Each row was made from one small tree. The marks that hang from a mark follow it in brackets, in the order of their numbers. Every link used is in the known rows. Write each row's tree.
Known rows:
K_474[K_618[K_59[K_167] K_100 K_732 K_821]]: [ 0.39  0.33  2.13  0.11  0.75 -0.73 -1.49  2.40  0.95 -2.80 -2.76 -0.58
  1.09  1.51 -4.25  2.45 -3.91 -0.29 -0.70 -0.42 -1.57  1.41 -0.43  0.61]
K_618[K_59 K_732 K_767]: [-3.58  0.32 -0.06  2.71  2.16 -0.42  1.02  3.87 -2.25 -1.25 -3.31 -0.76
 -2.60  2.52 -0.75 -0.77 -2.73 -0.25 -1.11  3.13  1.63  0.26  0.31 -1.00]
K_59[K_167 K_618[K_474] K_819]: [ 3.67  1.03 -1.27  1.28 -0.21 -1.03 -5.91  1.68  0.58 -2.45 -5.16 -1.86
 -2.30  0.12 -7.55  0.05  4.68  1.37 -0.98 -0.96 -2.41 -1.15  2.99  2.04]
K_59[K_167 K_618[K_100 K_767]]: [ 2.45 -1.11 -0.81  1.58 -1.07 -1.67 -4.69  1.10  0.35 -1.72 -4.04  0.02
 -1.51  0.30 -4.99  1.60  1.88  1.25 -0.14 -1.77 -2.10  0.43  0.16 -0.49]
K_821[K_618]: [ 2.41  2.04 -2.57  1.44 -0.11 -0.32  0.14  1.62 -2.04  0.16 -3.19 -2.75
  1.06 -1.84 -0.65  1.07  6.51 -0.32 -0.97 -1.17 -1.00  2.74 -0.58 -0.31]
K_474[K_618[K_59 K_100 K_821]]: [ 2.80  2.54  1.34 -0.49 -0.20 -1.27  1.48  2.51  0.11 -2.24 -2.35 -1.63
  1.36 -0.75 -1.49  2.37 -0.92 -0.33 -1.56 -1.02 -2.04  2.09 -0.78 -1.10]
K_100[K_618[K_59 K_821] K_933]: [ 1.90  0.67  4.25 -0.95 -0.63 -1.28  3.76  2.06 -0.70 -0.98 -1.04  0.66
 -1.47  0.33  3.80  1.97  2.01 -0.04 -0.98  1.00 -1.02  3.30 -1.00 -1.81]
K_100[K_618[K_767]]: [-0.62  0.30  0.40  1.58  0.01 -0.72  2.55  2.60 -1.53  0.78 -3.67 -2.02
 -1.91 -0.14  1.82  1.45  3.46 -0.87 -0.89 -0.11 -2.22  1.41  0.18 -1.03]
K_732[K_618[K_59[K_167] K_474 K_767 K_821]]: [-1.22  1.45  3.73  1.31  1.02 -0.74  0.76  2.13 -0.53 -5.07 -2.94 -1.72
  0.16  3.93 -4.11  3.04 -2.69  1.06 -1.25  1.34 -0.93  1.09 -0.23 -0.67]
K_732[K_618[K_100 K_474 K_767]]: [ 0.91  0.62  0.92  1.98  0.98 -0.70  1.97  2.77  0.68 -2.19 -2.63 -0.47
 -0.07  0.88 -0.26  2.16 -2.06  1.06 -2.03 -2.21 -2.20  2.00  0.79  0.78]
K_821[K_618[K_59 K_100]]: [ 3.00  1.16 -0.55  0.88 -0.03 -0.73 -0.05  2.12 -1.67 -1.11 -2.06 -0.62
  0.47 -1.80  0.34  1.71  1.42 -0.91 -1.75 -1.04 -1.01  2.61 -0.68 -1.19]
K_618[K_100[K_933] K_732 K_767 K_821]: [-0.71 -1.27  3.82  1.02  1.60 -1.25  0.56  2.69  0.34 -0.51 -1.72  2.59
  0.77  2.71  2.67 -0.87 -6.10  0.79 -0.51 -2.49  0.68  1.88 -0.31  1.27]
K_474[K_618[K_59[K_167] K_100 K_732 K_767 K_821]]: [-2.45  0.56  3.34  0.93  1.26 -0.59 -1.72  2.56 -0.31 -2.75 -3.24 -1.42
  1.20  2.95 -3.68  2.70 -5.96 -0.23 -0.33 -0.05 -1.73  0.38 -0.30 -0.22]
K_474[K_618[K_59]]: [ 1.55  3.91 -1.58  0.58 -0.30 -0.40  1.89  2.80 -1.25 -1.20 -2.92 -3.72
 -0.90 -0.92 -2.72  1.79  4.64 -0.25 -1.48  2.04 -1.84  1.79 -0.21 -2.16]
K_767[K_618[K_59 K_732]]: [-0.13  0.93 -2.09  2.19  1.65 -1.52 -0.91  3.46 -0.45 -3.97 -3.15 -0.94
 -2.34  0.88 -2.61  2.08  0.99  0.09 -0.37  1.91  1.04  0.88 -0.65  0.73]
K_767[K_618[K_59 K_100[K_933] K_474 K_732 K_821]]: [ 1.57  1.32  3.52  0.76  1.78 -2.18 -1.69  2.79  1.08 -5.04 -1.18  1.88
  0.54  2.69  1.13  2.71 -5.70  1.18 -0.67 -1.07  0.73  1.08  0.78  1.60]
K_474[K_618[K_732 K_821]]: [-0.18  2.02 -0.53  0.74  1.28 -0.52  0.94  2.55 -0.12 -0.71 -3.67 -3.05
  1.76  0.17 -2.35  1.83  0.62  0.36 -0.35 -0.71 -1.18  2.07 -0.26  1.32]
K_86[K_969]: [ 3.07  1.60 -4.43  1.43  0.00 -0.38  3.13  3.77  1.72  2.27 -2.83  0.33
 -1.24 -1.43 -1.10 -1.23  5.35  0.18 -4.26 -0.50 -1.19  2.04  1.12 -0.10]
K_167[K_59[K_618[K_732]]]: [-1.14 -1.48 -3.76  1.79  1.57 -1.72 -1.36  2.96 -0.02 -1.11 -3.50 -0.76
 -3.90 -1.35 -2.50 -0.68  3.79  2.86 -2.04  1.34 -0.42  2.50  0.32 -0.63]
K_767[K_618[K_100 K_474 K_732 K_821]]: [ 1.80  0.74  0.81  1.67  2.14 -2.30 -2.44  2.73  1.72 -4.27 -3.15  0.40
  1.87  1.55 -0.83  2.43 -4.40  0.84 -0.60 -3.35  0.13  0.50  1.09  3.53]
K_969[K_198 K_819]: [ 3.02  0.27 -2.11  0.90 -0.32 -1.53  1.09  2.94 -1.66  2.10 -3.61  0.70
 -1.63  4.31 -0.12 -1.67  8.77  0.95 -4.19 -1.46  0.14  1.19 -0.50  1.09]
K_100[K_618[K_474]]: [ 1.98  1.56  0.30  1.13  0.05 -0.71  1.96  2.42 -0.18  0.26 -3.14 -1.81
 -0.98 -0.42  1.73  1.37  3.72 -0.32 -1.74 -0.56 -2.09  1.40  2.15  0.03]
K_821[K_618[K_59[K_167] K_100[K_933] K_474 K_732]]: [ 0.82  0.60  3.02  1.09  0.90  0.10 -3.35  1.68 -0.52 -1.55 -1.05  1.05
  0.78  2.01  0.01  1.71 -2.71  0.26 -1.16 -0.47 -0.68  1.72  1.85  0.30]
K_732[K_618[K_59[K_167 K_819] K_100[K_933] K_821]]: [ 3.40 -1.77  4.44 -0.97  0.00 -1.09  0.38  2.37  2.22 -4.56 -1.25  2.40
 -1.53  1.09 -3.41  1.38 -1.79  0.74 -1.50 -1.51 -2.33  2.98 -1.81  1.53]
K_969[K_198]: [ 3.04  0.68 -2.66  1.62 -0.43 -0.87  2.32  3.11 -0.62  1.51 -3.73 -0.14
 -0.82  1.54 -1.27 -0.39  8.81  0.15 -2.57 -1.17  0.59  1.75 -1.32 -1.03]

Which tree is each row?
[-0.47  1.22  2.09  1.53  2.44 -1.61 -4.82  3.08  0.42 -6.48 -4.23 -1.31
 -0.66  3.61 -5.98  1.69 -3.10  0.20 -0.32  0.51  0.08 -1.67  1.50  3.29] -> K_767[K_618[K_59[K_167 K_819] K_474 K_732 K_821]]
[-0.17  2.10  5.46  0.35  0.08 -0.95  2.43  1.83 -1.17 -0.04 -2.08 -1.03
  0.60  2.34  4.81  1.95  0.13  0.68 -0.85 -0.98 -1.87  1.67  1.47 -0.86] -> K_100[K_618[K_474 K_767 K_821] K_933]
[ 2.03  0.71  2.24 -0.19 -0.97 -0.69  3.53  2.45 -0.82  0.04 -0.98  0.44
 -3.29 -0.31  3.55  1.37  4.47 -0.21 -1.24  1.93 -1.45  3.14 -0.34 -2.32] -> K_100[K_618[K_59] K_933]
[ 0.56  1.24  5.59  0.42  0.88 -1.14  2.85  2.43  0.10 -3.97 -0.76  1.10
  0.44  2.62  1.80  3.04 -5.76  1.54 -1.84 -0.78 -1.14  2.78 -0.26 -0.74] -> K_732[K_618[K_59 K_100[K_933] K_474 K_767 K_821]]
[ 1.89  2.11  2.65  1.39  0.18 -0.89  0.27  2.41  0.01 -0.14 -1.50  0.89
  0.05  2.00  2.90 -1.20 -1.52  0.94 -1.96 -2.10 -0.91  0.79  2.37 -0.51] -> K_618[K_100[K_933] K_474 K_767]
[ 3.41  0.58  4.92 -0.51  0.97 -1.14  1.97  3.00  1.46 -4.33 -1.07  1.62
 -0.49  0.92 -0.05  1.64 -4.16  1.17 -2.43 -1.80 -1.98  2.54  0.40  1.70] -> K_732[K_618[K_59[K_819] K_100[K_933] K_474 K_821]]
[ 1.04  0.75 -0.33  2.05  1.77 -0.15 -1.81  2.19 -0.57 -0.08 -2.75 -0.59
  2.21 -0.29  0.99  1.44 -2.02 -0.07 -1.51 -2.98 -0.83  1.76  2.21  2.08] -> K_821[K_618[K_100 K_474 K_732]]
[-3.74 -0.97  3.38  1.70  2.46 -0.54 -2.57  3.49 -1.33 -3.48 -4.50 -0.63
 -1.58  4.40 -5.20 -1.44 -5.31 -0.60 -0.52  1.64  0.59 -1.49  0.28  1.48] -> K_618[K_59[K_167 K_819] K_732 K_767 K_821]
[-2.54 -2.85  0.46  1.41  2.68 -2.23 -3.11  3.57  0.05 -2.31 -4.33  0.16
 -2.77 -0.19 -2.20 -1.16 -3.57  2.28 -2.03 -1.72 -1.85  0.72  0.73  1.36] -> K_167[K_59[K_618[K_100 K_732 K_767 K_821] K_819]]
[-2.48 -0.78  2.56  1.40  0.87 -0.13  2.39  2.72 -1.13  1.60 -2.12  0.33
 -2.43  1.52  4.37  1.18  0.77  0.18 -0.09  0.48 -1.35  2.41  0.41 -0.18] -> K_100[K_618[K_732 K_767] K_933]
[ 0.28 -1.35  3.49  0.67  0.35 -1.24  0.87  2.25  0.66 -4.75 -2.33  0.69
 -0.29  2.28 -3.48  2.88 -4.04  0.39 -1.10 -0.55 -1.50  2.25 -2.24 -0.38] -> K_732[K_618[K_59[K_167] K_100 K_767 K_821]]
[ 1.71 -0.56  0.86  0.93  1.56 -1.60 -2.07  3.82  0.85 -3.82 -2.00  2.00
 -3.12  0.71 -0.77  0.80 -1.88  0.12 -0.74 -0.60 -0.58  0.70  0.19  2.41] -> K_767[K_618[K_59[K_819] K_100[K_933] K_732]]
[ 3.37 -1.54 -1.11  0.96  0.11 -1.47 -1.85  1.91  1.21 -0.14 -2.03  2.48
 -2.04 -1.21  0.11  1.11  0.41  2.12 -0.39 -1.85 -0.50  2.80  0.43  1.09] -> K_59[K_618[K_100[K_933] K_732]]
[ 2.86  0.75  0.80  0.99  0.71 -0.84  2.46  3.02  1.14 -3.50 -1.58  0.52
 -1.26 -0.01 -0.82  2.42 -1.96  0.68 -2.69 -0.34 -1.38  2.65  0.53  0.11] -> K_732[K_618[K_59 K_100 K_474]]
[ 2.20  0.44 -0.27  0.82  0.11 -0.56 -1.89  3.14 -0.14 -2.68 -3.71 -0.79
 -3.55  0.89 -6.23 -2.40  3.58 -0.83 -1.71  1.80 -0.65 -0.50  0.34  0.25] -> K_618[K_59[K_167 K_819]]
[-0.21 -0.08  1.52  2.05  1.82 -1.84 -3.06  2.01 -0.22 -2.10 -4.02  0.13
  1.06  1.46 -0.53  2.47 -6.54  1.94 -0.56 -2.68 -0.16  0.18  2.19  1.57] -> K_59[K_618[K_100 K_474 K_732 K_767 K_821]]
[-3.53  1.03  6.73  0.88  1.74 -0.61  2.17  2.74 -1.83 -1.08 -1.71  0.04
 -0.72  3.90  5.00  2.48 -5.30  0.34 -0.78  1.65 -0.28  1.20  1.77 -0.79] -> K_100[K_618[K_59 K_474 K_732 K_767 K_821] K_933]
[ 0.17 -0.91  3.34  0.65  1.40 -1.22  2.11  3.51  0.02 -4.33 -2.97  0.12
 -1.04  0.74 -1.75  1.88 -4.97  0.01 -1.81 -1.38 -2.03  1.76 -1.45  1.09] -> K_732[K_618[K_59[K_819] K_100 K_767 K_821]]
[ 0.30  0.95  5.49  0.86  1.16 -1.29 -3.30  2.91 -0.17 -4.28 -3.69  0.02
  0.08  3.93 -3.68 -1.08 -6.84 -0.53 -2.06 -1.25 -1.21 -2.19  2.30  0.82] -> K_618[K_59[K_167 K_819] K_100 K_474 K_767 K_821]
[-0.51 -1.19 -0.18  1.55  1.74 -0.16 -2.60  3.75  0.02 -2.41 -3.82  0.04
 -3.77  1.93 -6.10 -2.34 -0.43 -0.77 -1.25  2.18  0.23 -0.54  0.94  1.87] -> K_618[K_59[K_167 K_819] K_732]
[ 3.35  0.94  4.43 -0.34  0.42 -1.32  3.07  2.32  1.50 -4.00 -0.27  1.86
  0.32  1.22  1.17  2.73 -3.65  1.58 -2.22 -1.15 -1.07  3.63 -0.31  0.06] -> K_732[K_618[K_59 K_100[K_933] K_474 K_821]]
[ 0.70 -1.13  5.17  0.00 -0.17 -1.10  1.25  1.89  0.86 -4.19 -0.99  1.89
 -0.52  2.84 -1.60  2.75 -3.44  1.15 -0.82 -0.50 -1.55  3.12 -2.45 -0.86] -> K_732[K_618[K_59[K_167] K_100[K_933] K_767 K_821]]
